What can hang from each mark:
gabev: kili
bilu: nopos
kili: bilu lupes mogar nopos rapaz tibigo vuvimud zaneg
vuvimud: kili lupes
rapaz: kili
kogag: kili
mogar: kili lupes

Every row comes from one small tree of marks. Brackets hold a mark, then the marks that hang from it, in alphabetical order. Every link used is in the known rows. Which tree was each row made from?
Known rows:
[kili [bilu nopos] mogar rapaz tibigo vuvimud zaneg]: .00,.01,.11,.27,-.08,.08,-.27,.09,.12,-.32,.31,-.14,.21,-.21,.03,-.11,-.08,.25,.11,-.29,-.42,-.10,-.18,.10,.50,.12,.23,.04,-.11,-.23,-.05,-.08,.06,-.04,.13,.29,.13,-.10,-.04,.19,.17,-.46,.10
[gabev kili]: .08,.21,-.04,.06,.02,.15,.07,.25,-.10,-.12,.20,-.17,-.08,-.19,-.09,.02,-.19,.05,.01,-.15,-.18,.05,-.02,.03,.11,.03,.05,.05,.15,-.18,-.05,-.15,.09,-.03,.06,.13,.02,-.11,-.14,.04,.20,-.15,-.03
[mogar kili lupes]: .09,.17,-.05,.20,-.02,.15,-.06,.19,-.14,-.16,.30,-.20,-.05,-.15,-.08,-.07,-.12,.03,-.03,-.11,-.35,-.02,-.02,.07,.20,.07,.08,.03,.20,-.18,-.02,-.19,.10,-.08,.07,.02,-.10,-.12,-.15,.00,.35,-.23,-.03
[kogag [kili [bilu nopos]]]: .06,.19,.00,.12,-.05,.16,-.06,.15,-.05,-.19,.17,-.16,.05,-.10,-.07,-.03,-.20,.10,.08,-.12,-.25,.01,-.11,.04,.37,.03,.04,.04,.15,-.18,-.01,-.14,.08,-.04,.13,.07,.03,-.04,-.24,.08,.22,-.09,-.06
[vuvimud [kili bilu [mogar lupes] rapaz tibigo zaneg]]: .09,-.05,.04,.18,-.12,.10,-.14,.01,.08,-.29,.28,-.16,.03,-.17,.05,-.06,-.14,.20,.07,-.24,-.32,-.01,-.08,.11,.51,.12,.19,.04,.00,-.19,.04,-.12,.14,-.11,.10,.20,.03,-.07,.00,.21,.25,-.44,.14
[rapaz [kili lupes vuvimud]]: .11,.20,-.02,.16,-.04,.20,.02,.10,-.07,-.14,.21,-.09,-.10,-.32,-.10,-.04,-.15,.12,.02,-.24,-.26,.02,-.05,-.01,.09,.03,.13,.04,-.07,-.09,-.01,-.12,.05,-.03,.07,.22,.05,-.04,-.11,-.10,.19,-.19,.03
[mogar [kili bilu tibigo zaneg] lupes]: .09,.04,-.01,.27,-.06,.12,-.18,.10,-.07,-.24,.32,-.20,.06,-.17,-.02,-.11,-.10,.10,.02,-.18,-.40,-.04,-.06,.09,.35,.12,.17,.04,.09,-.19,-.02,-.16,.08,-.10,.10,.07,-.02,-.13,-.10,.12,.34,-.36,.04
[gabev [kili bilu lupes mogar nopos rapaz vuvimud]]: .01,.06,.05,.19,-.01,.10,-.04,.20,.09,-.25,.32,-.12,.00,-.13,-.03,-.05,-.15,.24,-.01,-.35,-.31,-.01,-.09,.05,.41,.09,.20,.04,-.05,-.26,-.09,-.13,.05,-.05,.08,.31,.17,-.13,-.02,.08,.17,-.38,.11
[kogag [kili nopos rapaz tibigo zaneg]]: .07,.02,.03,.15,-.15,.09,-.07,.24,.02,-.18,.19,-.20,.07,-.10,-.01,-.06,-.16,.21,.05,-.22,-.27,.04,-.09,-.04,.35,.05,.13,.05,.01,-.17,.03,-.13,.14,-.05,.18,.18,.08,-.04,-.14,.26,.19,-.25,.07
[vuvimud [kili bilu lupes rapaz tibigo zaneg]]: .11,-.05,.05,.13,-.09,.10,-.10,-.08,.08,-.29,.22,-.13,.03,-.27,.02,-.03,-.16,.20,.12,-.21,-.28,.01,-.08,.02,.51,.06,.21,.02,-.12,-.15,.04,-.11,.11,-.09,.14,.24,.04,-.04,.01,.25,.21,-.37,.13
[mogar [kili rapaz vuvimud] lupes]: .07,.14,-.03,.24,-.04,.13,-.06,.19,-.08,-.21,.34,-.16,-.03,-.21,-.08,-.09,-.08,.10,-.03,-.18,-.41,-.04,-.02,.04,.27,.06,.17,.02,.07,-.21,-.03,-.18,.11,-.06,.09,.11,-.05,-.12,-.11,.03,.34,-.29,.04
[mogar [kili lupes rapaz tibigo]]: .13,.09,.01,.19,-.05,.10,-.08,.21,.00,-.21,.25,-.17,-.02,-.22,-.07,-.07,-.13,.13,.06,-.18,-.33,-.02,-.04,.05,.30,.09,.17,.03,.05,-.19,.00,-.16,.13,-.06,.14,.16,-.03,-.09,-.08,.15,.25,-.33,.04
[kili bilu lupes nopos rapaz vuvimud]: .03,.04,.10,.20,-.01,.07,-.15,.10,.09,-.24,.30,-.09,.03,-.13,-.01,-.05,-.11,.24,.02,-.29,-.35,-.06,-.11,.00,.54,.05,.25,.00,-.11,-.16,-.07,-.09,.02,-.05,.14,.30,.11,-.08,.00,.10,.20,-.34,.09
[kili bilu lupes mogar rapaz tibigo vuvimud zaneg]: .03,-.07,.11,.25,-.07,.04,-.24,.04,.18,-.30,.33,-.08,.04,-.30,.03,-.10,-.08,.30,.08,-.32,-.36,-.07,-.12,.09,.53,.13,.29,.04,-.21,-.18,-.01,-.06,.05,-.09,.13,.36,.14,-.11,.04,.17,.16,-.53,.18
[rapaz [kili bilu lupes nopos tibigo vuvimud]]: .13,.09,.05,.22,-.09,.17,-.08,.14,.00,-.21,.23,-.11,.00,-.15,-.03,-.08,-.16,.19,.03,-.35,-.31,.00,-.12,.02,.22,.10,.24,.03,-.11,-.12,-.04,-.11,.04,-.05,.11,.28,.13,-.04,-.06,-.01,.17,-.34,.08
[rapaz [kili nopos vuvimud zaneg]]: .06,.13,.01,.18,-.07,.19,-.01,.12,-.07,-.16,.20,-.14,.03,-.20,-.07,-.07,-.13,.15,-.01,-.29,-.28,.03,-.09,-.04,.12,.03,.11,.05,-.05,-.09,-.05,-.12,.03,-.03,.07,.23,.08,-.04,-.09,-.02,.17,-.17,.05
[rapaz [kili nopos]]: .12,.20,-.01,.13,-.05,.21,.02,.23,-.11,-.10,.17,-.17,-.02,-.10,-.07,-.04,-.18,.09,-.01,-.24,-.23,.04,-.07,.00,.15,.06,.06,.03,.13,-.09,-.04,-.14,.08,-.02,.07,.16,.03,-.03,-.13,-.01,.18,-.13,-.02
[bilu nopos]: .04,.26,.03,.12,.01,.16,-.11,.15,-.10,-.15,.21,-.20,.11,-.16,-.06,-.01,-.17,.03,.07,-.07,-.31,-.04,-.11,.03,.21,.02,.03,.02,.15,-.17,-.06,-.13,.06,.01,.09,.08,-.04,-.06,-.19,.03,.22,-.15,-.12
[gabev [kili mogar rapaz]]: .06,.17,-.02,.11,.00,.13,.05,.30,-.01,-.15,.25,-.16,-.06,-.17,-.06,-.01,-.17,.12,.01,-.22,-.21,.03,-.02,.07,.26,.08,.07,.05,.16,-.22,-.04,-.15,.13,-.03,.06,.19,.05,-.12,-.10,.12,.18,-.24,.03
[kogag kili]: .09,.19,-.04,.06,-.07,.13,.02,.22,-.07,-.12,.14,-.16,-.10,-.15,-.09,.00,-.19,.09,.02,-.11,-.17,.05,-.03,.01,.20,.02,.03,.05,.15,-.13,.03,-.14,.12,-.06,.12,.09,-.01,-.04,-.21,.05,.21,-.07,-.03
[mogar [kili bilu] lupes]: .09,.14,-.03,.22,-.01,.14,-.10,.15,-.11,-.20,.30,-.18,-.02,-.12,-.06,-.08,-.12,.05,-.02,-.14,-.36,-.04,-.04,.10,.36,.10,.11,.03,.20,-.19,-.04,-.18,.08,-.10,.07,.03,-.07,-.12,-.14,.02,.35,-.24,-.01
[vuvimud [kili mogar rapaz] lupes]: .11,.04,-.01,.02,-.15,.14,.00,.18,.06,-.21,.17,-.16,-.11,-.16,-.04,.02,-.20,.13,.04,-.11,-.19,.00,-.05,.07,.35,.04,.14,-.03,-.04,-.15,.10,-.15,.11,-.11,.07,.19,-.06,-.02,-.08,.11,.22,-.25,.09

Which tree is each row?
.04,-.01,.03,.14,-.10,.11,-.07,.23,.03,-.24,.23,-.16,.05,-.15,-.02,-.04,-.16,.17,.03,-.28,-.27,-.01,-.12,.00,.21,.06,.25,.00,-.16,-.21,-.04,-.12,.00,-.08,.10,.26,.14,-.11,-.08,.12,.19,-.35,.10 : [gabev [kili bilu nopos tibigo [vuvimud lupes] zaneg]]
.03,.02,.02,.17,-.05,.10,-.08,.19,.04,-.22,.29,-.20,.04,-.16,-.01,-.05,-.17,.19,.00,-.30,-.29,.03,-.09,.03,.18,.10,.14,.06,-.03,-.24,-.04,-.12,.07,-.05,.08,.26,.13,-.14,-.05,.13,.16,-.43,.08 : [gabev [kili lupes mogar nopos tibigo zaneg]]
.11,.09,.01,.21,-.06,.09,-.09,.19,.01,-.24,.27,-.13,-.04,-.26,-.08,-.08,-.10,.16,.04,-.22,-.35,-.03,-.05,.04,.24,.07,.23,.03,-.06,-.19,.00,-.15,.10,-.06,.14,.22,.00,-.09,-.06,.09,.23,-.36,.08 : [mogar [kili lupes rapaz tibigo vuvimud]]
.08,.08,.01,.19,-.04,.13,-.06,.28,.02,-.20,.32,-.16,.00,-.13,.00,-.05,-.16,.16,.03,-.27,-.30,.00,-.06,.13,.37,.16,.19,.04,.13,-.26,-.04,-.15,.13,-.06,.09,.19,.10,-.14,-.08,.18,.23,-.43,.08 : [gabev [kili bilu [mogar lupes] rapaz tibigo]]
.07,-.01,.05,.25,-.06,.08,-.16,.07,.07,-.30,.29,-.11,.05,-.30,-.05,-.11,-.08,.21,.08,-.26,-.38,-.05,-.08,.04,.43,.09,.25,.03,-.13,-.19,-.02,-.13,.06,-.09,.14,.25,.05,-.10,-.02,.17,.24,-.39,.13 : [mogar [kili bilu lupes rapaz tibigo vuvimud zaneg]]
.07,.11,.01,.18,-.06,.19,-.03,.17,-.04,-.15,.21,-.19,.04,-.13,-.04,-.08,-.16,.15,-.02,-.29,-.26,.04,-.09,.04,.22,.08,.04,.06,.08,-.11,-.04,-.12,.07,-.04,.04,.20,.07,-.06,-.09,.01,.16,-.20,.05 : [rapaz [kili mogar nopos zaneg]]
.02,.05,.00,.10,-.15,.12,-.04,.20,.00,-.19,.17,-.16,-.01,-.15,-.07,-.03,-.16,.17,-.01,-.17,-.24,.02,-.09,-.06,.20,-.02,.13,.02,-.12,-.14,.04,-.13,.03,-.07,.12,.19,.06,-.04,-.18,.06,.21,-.14,.07 : [kogag [kili nopos [vuvimud lupes] zaneg]]
.13,.01,.02,.16,-.12,.11,-.11,.10,.06,-.26,.27,-.16,-.03,-.09,.03,-.04,-.16,.17,.05,-.22,-.30,-.01,-.07,.14,.46,.13,.20,.03,.07,-.19,.03,-.14,.17,-.11,.11,.18,.01,-.06,-.02,.16,.25,-.42,.10 : [vuvimud [kili bilu [mogar lupes] rapaz tibigo]]
.07,.00,.04,.11,-.05,.11,-.06,-.12,.06,-.27,.22,-.12,.00,-.28,-.01,-.01,-.16,.18,.10,-.18,-.26,.01,-.06,.00,.56,.02,.15,.02,-.09,-.14,.02,-.11,.09,-.09,.11,.21,.02,-.04,.00,.20,.22,-.27,.11 : [vuvimud [kili bilu lupes rapaz zaneg]]
.10,.11,.01,.19,-.02,.20,-.04,-.01,-.04,-.17,.21,-.10,.01,-.32,-.06,-.06,-.17,.14,.07,-.24,-.26,.03,-.06,.01,.36,.05,.09,.04,-.03,-.08,-.02,-.10,.03,-.05,.07,.20,.07,-.05,-.10,.05,.20,-.19,.05 : [rapaz [kili bilu lupes zaneg]]
.11,-.07,.02,.06,-.17,.12,-.12,.08,.09,-.28,.16,-.16,-.04,-.16,.01,-.01,-.20,.16,.07,-.15,-.22,-.02,-.10,.10,.36,.09,.19,-.01,-.13,-.14,.09,-.12,.06,-.16,.08,.21,.00,-.03,-.05,.13,.21,-.35,.13 : [vuvimud [kili bilu mogar tibigo zaneg] lupes]
.08,.09,.05,.26,-.05,.12,-.16,.12,.03,-.31,.30,-.13,.10,-.22,-.06,-.11,-.11,.17,.10,-.24,-.44,-.08,-.13,.06,.40,.09,.24,.01,-.06,-.24,-.05,-.14,.07,-.04,.14,.20,.04,-.09,-.09,.12,.25,-.38,.05 : [mogar [kili [bilu nopos] lupes rapaz tibigo vuvimud]]
.03,-.04,.10,.22,-.10,.05,-.19,.10,.10,-.24,.31,-.14,.10,-.25,.02,-.08,-.08,.27,.05,-.30,-.38,-.04,-.11,-.05,.34,.05,.29,.02,-.26,-.17,-.02,-.08,.05,-.04,.16,.34,.12,-.09,.02,.19,.18,-.47,.14 : [kili lupes nopos rapaz tibigo vuvimud zaneg]
.07,.10,-.01,.17,-.02,.11,-.05,.15,-.04,-.20,.23,-.18,.03,-.24,-.09,-.07,-.11,.11,.03,-.15,-.30,.00,-.03,.02,.36,.04,.07,.04,.10,-.16,-.02,-.16,.10,-.06,.10,.12,-.05,-.09,-.09,.17,.25,-.17,.03 : [mogar [kili rapaz zaneg]]
.05,-.02,.03,.14,-.21,.10,-.08,.26,.07,-.21,.19,-.16,.04,-.16,-.03,-.06,-.15,.23,.04,-.23,-.28,.01,-.11,-.05,.28,.03,.22,.00,-.18,-.17,.06,-.12,.08,-.07,.18,.24,.11,-.04,-.15,.20,.19,-.28,.13 : [kogag [kili nopos rapaz tibigo [vuvimud lupes] zaneg]]
.00,.05,.00,.20,-.03,.13,-.03,.22,.00,-.19,.34,-.21,.08,-.13,-.01,-.06,-.14,.18,-.03,-.28,-.33,.02,-.06,.02,.34,.08,.11,.05,.08,-.26,-.07,-.15,.09,-.03,.06,.20,.10,-.16,-.07,.18,.24,-.35,.09 : [gabev [kili [mogar lupes] nopos rapaz zaneg]]
.05,.10,.02,.15,.03,.12,-.01,.18,.06,-.21,.29,-.12,-.04,-.20,-.04,-.02,-.18,.17,.04,-.26,-.25,.01,-.04,.09,.45,.09,.13,.04,.07,-.24,-.05,-.13,.09,-.05,.07,.24,.10,-.13,-.06,.14,.19,-.32,.07 : [gabev [kili bilu lupes mogar rapaz]]
.11,.10,.02,.07,-.12,.10,-.11,.29,-.01,-.16,.18,-.13,-.10,-.21,-.05,-.01,-.14,.10,.03,-.13,-.23,-.05,-.08,.04,.05,.05,.25,-.02,-.13,-.11,.05,-.11,.05,-.09,.12,.22,.00,-.06,-.11,-.01,.20,-.30,.03 : [kili tibigo [vuvimud lupes]]
.04,.12,-.01,.11,.02,.14,.02,.08,-.04,-.16,.25,-.15,-.02,-.33,-.07,-.01,-.17,.11,.04,-.18,-.23,.05,-.02,-.02,.18,.01,.08,.05,-.02,-.19,-.04,-.13,.04,-.03,.06,.18,.06,-.13,-.10,.09,.20,-.23,.03 : [gabev [kili lupes zaneg]]
.07,-.04,.06,.25,-.06,.08,-.17,.12,.06,-.28,.28,-.18,.12,-.14,-.02,-.11,-.11,.21,.06,-.27,-.39,-.03,-.10,.03,.53,.10,.21,.03,-.03,-.20,-.04,-.14,.07,-.08,.14,.22,.05,-.10,-.02,.25,.24,-.39,.10 : [mogar [kili bilu lupes nopos rapaz tibigo zaneg]]
.10,.04,.03,.23,-.10,.17,-.10,.14,.02,-.19,.25,-.17,.05,-.18,-.01,-.10,-.16,.20,.02,-.33,-.30,.03,-.10,.04,.20,.11,.14,.06,-.05,-.13,-.01,-.11,.07,-.05,.08,.26,.11,-.06,-.05,.06,.16,-.37,.09 : [rapaz [kili lupes mogar nopos tibigo zaneg]]
.03,.08,.08,.30,-.08,.11,-.26,.18,.07,-.29,.38,-.14,.14,-.13,.04,-.11,-.09,.21,.07,-.28,-.47,-.12,-.16,.14,.46,.15,.27,.01,-.01,-.26,-.05,-.10,.09,-.05,.12,.22,.10,-.12,-.08,.11,.25,-.53,.07 : [kili [bilu nopos] [mogar lupes] rapaz tibigo vuvimud]
.15,.12,.02,.20,-.07,.18,-.06,.11,-.02,-.19,.22,-.07,-.06,-.26,-.05,-.07,-.15,.16,.07,-.30,-.28,.00,-.09,.04,.19,.09,.23,.03,-.10,-.11,-.01,-.10,.05,-.06,.11,.26,.11,-.04,-.08,-.03,.17,-.31,.07 : [rapaz [kili bilu lupes tibigo vuvimud]]
.00,.11,.00,.30,-.03,.15,-.18,.01,-.08,-.30,.36,-.17,.15,-.22,-.06,-.13,-.08,.10,.02,-.19,-.48,-.08,-.11,.05,.34,.05,.14,.03,.01,-.24,-.07,-.16,.01,-.06,.07,.08,-.01,-.13,-.14,.02,.35,-.30,.02 : [mogar [kili [bilu nopos] vuvimud zaneg] lupes]
.06,.04,.06,.19,-.05,.10,-.06,.22,.06,-.24,.30,-.12,.03,-.15,-.02,-.05,-.15,.22,.04,-.34,-.32,.00,-.10,.01,.34,.08,.28,.02,-.11,-.25,-.07,-.12,.06,-.04,.13,.30,.17,-.12,-.03,.16,.18,-.43,.11 : [gabev [kili bilu lupes nopos rapaz tibigo vuvimud]]
.06,.09,.07,.17,.01,.08,-.12,.06,.07,-.22,.27,-.05,-.05,-.28,-.04,-.04,-.11,.20,.06,-.22,-.31,-.06,-.06,.03,.51,.04,.23,.00,-.11,-.15,-.04,-.09,.04,-.06,.13,.27,.07,-.08,-.03,.08,.20,-.30,.07 : [kili bilu lupes rapaz vuvimud]
.06,.02,.01,.14,-.06,.12,-.10,-.06,.01,-.27,.26,-.16,-.02,-.16,.01,-.04,-.15,.14,.02,-.19,-.28,.00,-.07,.10,.42,.08,.09,.05,.05,-.16,.01,-.13,.09,-.12,.05,.14,-.01,-.07,-.04,.07,.26,-.30,.08 : [vuvimud [kili bilu [mogar lupes] zaneg]]
.05,.04,.03,.15,-.06,.11,-.06,.04,.06,-.21,.21,-.11,.01,-.27,-.04,-.05,-.16,.21,.09,-.19,-.25,.03,-.06,-.02,.57,.02,.11,.04,-.03,-.16,.02,-.12,.09,-.06,.15,.18,.08,-.05,-.13,.22,.21,-.19,.08 : [kogag [kili bilu lupes rapaz zaneg]]
.11,.09,.01,.13,-.11,.10,-.09,.26,.03,-.20,.17,-.16,-.07,-.06,-.03,-.05,-.18,.16,.04,-.21,-.21,.02,-.09,.13,.33,.12,.11,.06,.14,-.16,.03,-.13,.14,-.10,.13,.14,.06,-.05,-.16,.09,.18,-.25,.03 : [kogag [kili bilu mogar tibigo]]
.08,.03,.02,.15,-.11,.10,-.12,.17,.05,-.22,.18,-.16,-.01,-.13,-.01,-.06,-.16,.19,.06,-.22,-.23,.02,-.09,.10,.37,.11,.10,.07,.07,-.16,.03,-.11,.11,-.10,.13,.17,.08,-.07,-.15,.14,.18,-.26,.06 : [kogag [kili bilu mogar tibigo zaneg]]
.02,-.02,.12,.27,-.05,.09,-.29,.02,.15,-.30,.33,-.15,.22,-.25,.05,-.11,-.13,.25,.15,-.25,-.42,-.08,-.16,.10,.62,.13,.20,.03,-.09,-.24,-.03,-.08,.06,-.04,.13,.27,.12,-.11,-.04,.27,.19,-.50,.09 : [kili [bilu nopos] lupes mogar rapaz tibigo zaneg]
.09,-.02,.04,.07,-.17,.16,-.13,.02,.03,-.29,.16,-.18,.10,-.20,.00,-.01,-.21,.11,.13,-.10,-.28,-.03,-.14,.03,.36,.03,.19,-.04,-.16,-.17,.07,-.13,.04,-.10,.11,.16,.00,-.02,-.11,.17,.24,-.29,.06 : [vuvimud [kili [bilu nopos] tibigo zaneg] lupes]
.09,.10,.01,.15,-.14,.09,-.05,.30,.05,-.21,.21,-.13,-.08,-.15,-.05,-.06,-.14,.21,.03,-.24,-.25,.02,-.08,.07,.24,.09,.17,.06,.01,-.18,.04,-.13,.16,-.07,.15,.22,.08,-.06,-.14,.10,.16,-.30,.08 : [kogag [kili mogar rapaz tibigo vuvimud]]
.07,-.01,.12,.22,-.07,.05,-.20,.16,.12,-.25,.30,-.11,.05,-.12,.03,-.07,-.11,.26,.05,-.32,-.37,-.06,-.13,.03,.48,.10,.33,.00,-.16,-.18,-.05,-.08,.05,-.06,.18,.33,.14,-.08,.02,.16,.18,-.47,.11 : [kili bilu lupes nopos rapaz tibigo vuvimud]
